Each row was made from one walk, in order. Every step used is in the known rows, and no mark comes twice. Write each row's walk.
Known rows:
Q/D/Z: [-3.89,+1.35,-5.39,+2.16,+2.72,-0.78,-5.39,+0.64,-0.46,+2.20,-4.59,+0.50,-1.84,-0.94,-2.09,+0.82,+0.91,+0.72,-0.74]
F/Z/D/R/U: [+0.85,-2.86,+0.36,+0.56,-0.66,+1.52,+1.90,-3.47,+1.06,-2.44,+0.16,+1.35,+1.02,-1.79,+1.61,-2.80,-1.67,-1.87,-0.32]
Q/D/R/F/Z: [-0.43,-2.78,-6.04,+0.54,-0.24,-1.22,-1.86,-2.62,+0.09,-0.88,-0.32,+0.37,+3.48,-0.73,-1.54,+1.21,+0.23,-0.41,-1.14]
Z/D/R: [-2.14,-1.34,+0.32,+0.64,+2.21,-0.52,+0.29,-2.27,-2.00,-3.54,-2.40,-0.24,+2.00,+0.54,+1.36,+0.52,-0.77,-0.55,+2.71]
F/Z/U/A: [+1.81,+2.46,+0.83,-4.96,-1.48,+3.14,-2.81,+1.98,+2.44,+2.93,+3.83,+0.18,-5.24,+0.94,-2.25,+1.27,-0.65,+1.68,-2.20]
R/U: [+1.85,-0.10,+4.41,+1.81,+0.23,+2.64,+2.67,+0.95,+2.27,+2.06,+1.57,+1.25,+1.43,-0.07,-1.36,-3.85,+2.89,-1.39,+0.15]
U/Z/D/R: [-3.06,-3.07,-0.25,-2.10,+0.72,-0.56,+0.25,-1.69,-0.36,-4.46,-2.36,-1.45,+0.29,+0.80,+1.67,+3.40,-2.55,-1.91,-1.16]
D/R: [-1.68,-0.93,+1.31,+1.89,+1.93,+1.99,-0.83,-0.83,-0.42,+0.68,-2.80,-0.33,+4.04,+2.27,-0.33,+0.78,-0.43,-2.05,+0.24]
R/D/Z/U/A: [+0.16,+0.96,-1.93,-0.76,-0.08,+0.57,-1.74,+3.94,+0.11,+4.73,-2.39,+1.46,-7.64,-1.81,+0.44,+0.87,-3.04,+5.53,-1.99]
D/R/F: [+0.98,-2.87,-0.14,+3.45,+1.00,-1.24,+2.82,-0.18,+0.05,+0.60,-1.47,-0.95,+5.67,+0.40,+0.94,+0.71,+1.32,-0.49,-0.33]
R/F/Z: [+1.72,-0.56,-3.33,-0.07,-1.61,+1.48,+1.58,+0.24,+1.98,-0.08,+4.18,-1.36,+2.08,-0.01,-1.41,+0.77,+2.36,-1.23,-1.90]
D/R/U/A: [+0.81,-3.44,+2.35,-1.42,+0.14,+3.24,+2.38,+1.34,+2.81,+2.64,-1.72,+0.56,+0.79,-0.76,-0.85,+0.35,+0.12,+0.39,-1.76]
Q/D/R: [-3.26,-1.13,-1.22,+1.13,+3.14,-0.93,-4.43,-2.18,-1.86,-0.30,-4.50,+1.47,+3.25,+1.21,-2.36,+0.63,+0.25,-0.25,+1.91]
Z/D: [-1.38,+0.98,+0.71,-1.16,+1.66,-0.31,+1.04,-0.11,-1.44,-3.84,+1.47,-0.33,-0.62,+0.16,-0.13,-0.19,+2.77,+0.28,+3.36]
Z/U/A: [+1.81,+2.57,+3.64,-3.41,+0.42,+1.42,-1.47,+3.21,+1.38,+3.59,+2.02,+0.32,-4.28,+1.45,-1.79,+0.83,+0.83,+2.71,-0.24]
Z/R/F: [+2.77,+3.29,+2.95,+2.38,-0.07,-1.71,+3.07,-0.18,-2.10,+0.28,+1.46,-1.00,+3.80,+1.06,-0.73,-0.74,+0.27,-0.94,+1.36]
Z/U: [+2.29,+4.10,+5.68,+1.00,+0.95,+0.36,-2.07,+1.28,+0.10,+2.92,+2.62,+1.25,-2.06,+2.46,-0.42,-2.57,+0.67,+0.65,+0.96]
U/Z/D/Q: [-4.35,-0.44,-2.95,-1.57,-2.01,-1.33,-1.71,+1.93,-0.34,-2.18,+0.51,-2.08,-0.96,+0.16,+3.51,+1.27,+4.62,-1.04,+3.18]

Write each row's walk:
[+3.28,-0.99,-0.89,-2.60,-1.66,+0.37,-0.74,+0.65,+2.11,+2.60,+1.99,-0.11,-2.12,-0.04,+0.21,+2.07,-2.04,+2.17,-3.10] : D/R/F/Z/U/A
[-2.53,+3.49,-1.49,+3.80,-2.12,-0.10,-1.61,+1.43,-5.32,+1.79,-2.23,+0.85,+1.58,+0.31,+2.29,-3.07,+0.45,+1.43,+6.54] : Z/R/D/Q
[-0.39,-5.05,-1.51,-0.35,-0.10,-3.37,+3.80,-0.92,-0.01,-4.24,-1.10,-2.15,+2.37,-0.75,+2.77,+3.12,-0.66,-0.71,-1.53] : U/Z/D/R/F
[-2.55,-0.89,+0.18,-4.32,+0.11,-0.42,+1.20,+0.47,+0.33,-4.96,+1.50,-1.64,-2.26,+0.36,+0.30,+3.07,+0.60,-1.17,-0.59] : U/Z/D
[+0.86,-1.05,-4.02,-1.56,-0.77,-1.02,+2.68,-1.42,+0.06,-4.67,+4.24,-1.17,-0.22,-1.87,+0.45,+0.28,+2.42,+0.14,+0.65] : R/F/Z/D
[+1.10,-2.54,-3.87,+0.96,-1.18,+1.22,+1.15,-1.65,+1.27,-0.09,+1.04,-1.09,+4.15,+0.26,-0.01,+1.42,-0.60,-1.90,-2.43] : D/R/F/Z
[-1.57,-4.52,+0.81,-1.30,-0.17,-0.20,-0.84,-0.94,+2.34,-0.33,-2.98,+1.13,+0.76,-0.13,-1.03,+0.90,-1.87,-1.82,-3.48] : Q/D/R/U/Z
[-2.39,-1.32,-1.18,-0.45,-2.96,-1.12,+0.52,+1.54,+1.06,-1.37,+1.15,-1.04,-1.11,-1.44,+4.15,-1.23,+4.66,-1.05,+2.62] : R/U/Z/D/Q
[+3.11,+3.88,+7.23,+2.31,-0.52,+1.75,+2.32,-1.01,-0.66,+1.83,+1.18,+1.42,+1.81,+0.59,-1.28,-4.66,-1.49,-2.39,+0.97] : Z/R/U
[-0.66,+2.47,-2.02,-1.95,+1.42,-1.16,-5.97,+2.45,+0.83,+4.75,-2.13,+1.34,-7.22,-1.03,-1.83,+1.60,-0.65,+4.18,-1.62] : Q/D/Z/U/A
[+0.43,-3.68,+1.45,-2.37,+0.37,+1.45,+3.15,+0.05,+1.46,-0.62,-1.46,+0.62,-0.87,-2.04,+0.52,+0.35,+0.14,+1.45,-0.08] : Z/D/R/U/A
[+0.47,+3.19,-2.63,+4.03,+1.00,-4.50,-1.41,-0.86,-2.80,+1.53,-3.03,-0.14,+0.86,-1.26,-0.71,-0.11,-1.46,+0.44,+0.14] : Q/D/Z/R/F
[-0.55,+6.45,+1.01,+3.54,+0.81,+1.12,-2.13,-0.34,-2.27,+2.57,-3.05,-0.97,-0.51,+1.18,-0.22,-0.05,-3.95,-2.22,-1.28] : D/Z/R
[+0.59,-3.35,-1.00,+2.15,+1.35,-3.38,+3.86,-1.44,-1.32,-3.29,-1.00,-1.03,+3.97,-1.11,+2.41,+0.38,+1.00,+0.61,+1.54] : Z/D/R/F
[-0.42,-2.43,+2.21,-3.09,-0.84,-0.28,+3.35,+0.20,+1.93,-3.93,+2.01,-0.35,-2.64,-1.30,+0.95,-0.18,+0.63,-1.07,-1.33] : R/U/Z/D
[-0.40,+3.14,+1.68,+1.19,-0.14,+0.90,+1.41,-0.19,-5.07,-0.32,-1.45,+1.77,+0.44,+0.80,-1.37,-2.22,-4.21,+1.51,+3.24] : Z/R/D
[+2.49,+4.05,+2.12,-0.69,-1.05,+1.95,-3.48,-0.23,+1.27,+2.10,+4.51,+1.27,-2.92,+1.70,-1.00,-2.23,-1.17,-0.66,-1.04] : F/Z/U
[+4.58,+2.26,+0.78,+0.78,-1.74,-0.51,-0.70,+0.11,+1.57,+1.99,+5.45,+0.52,-1.44,+0.46,+0.05,-2.02,+0.19,+0.57,-1.50] : R/F/Z/U
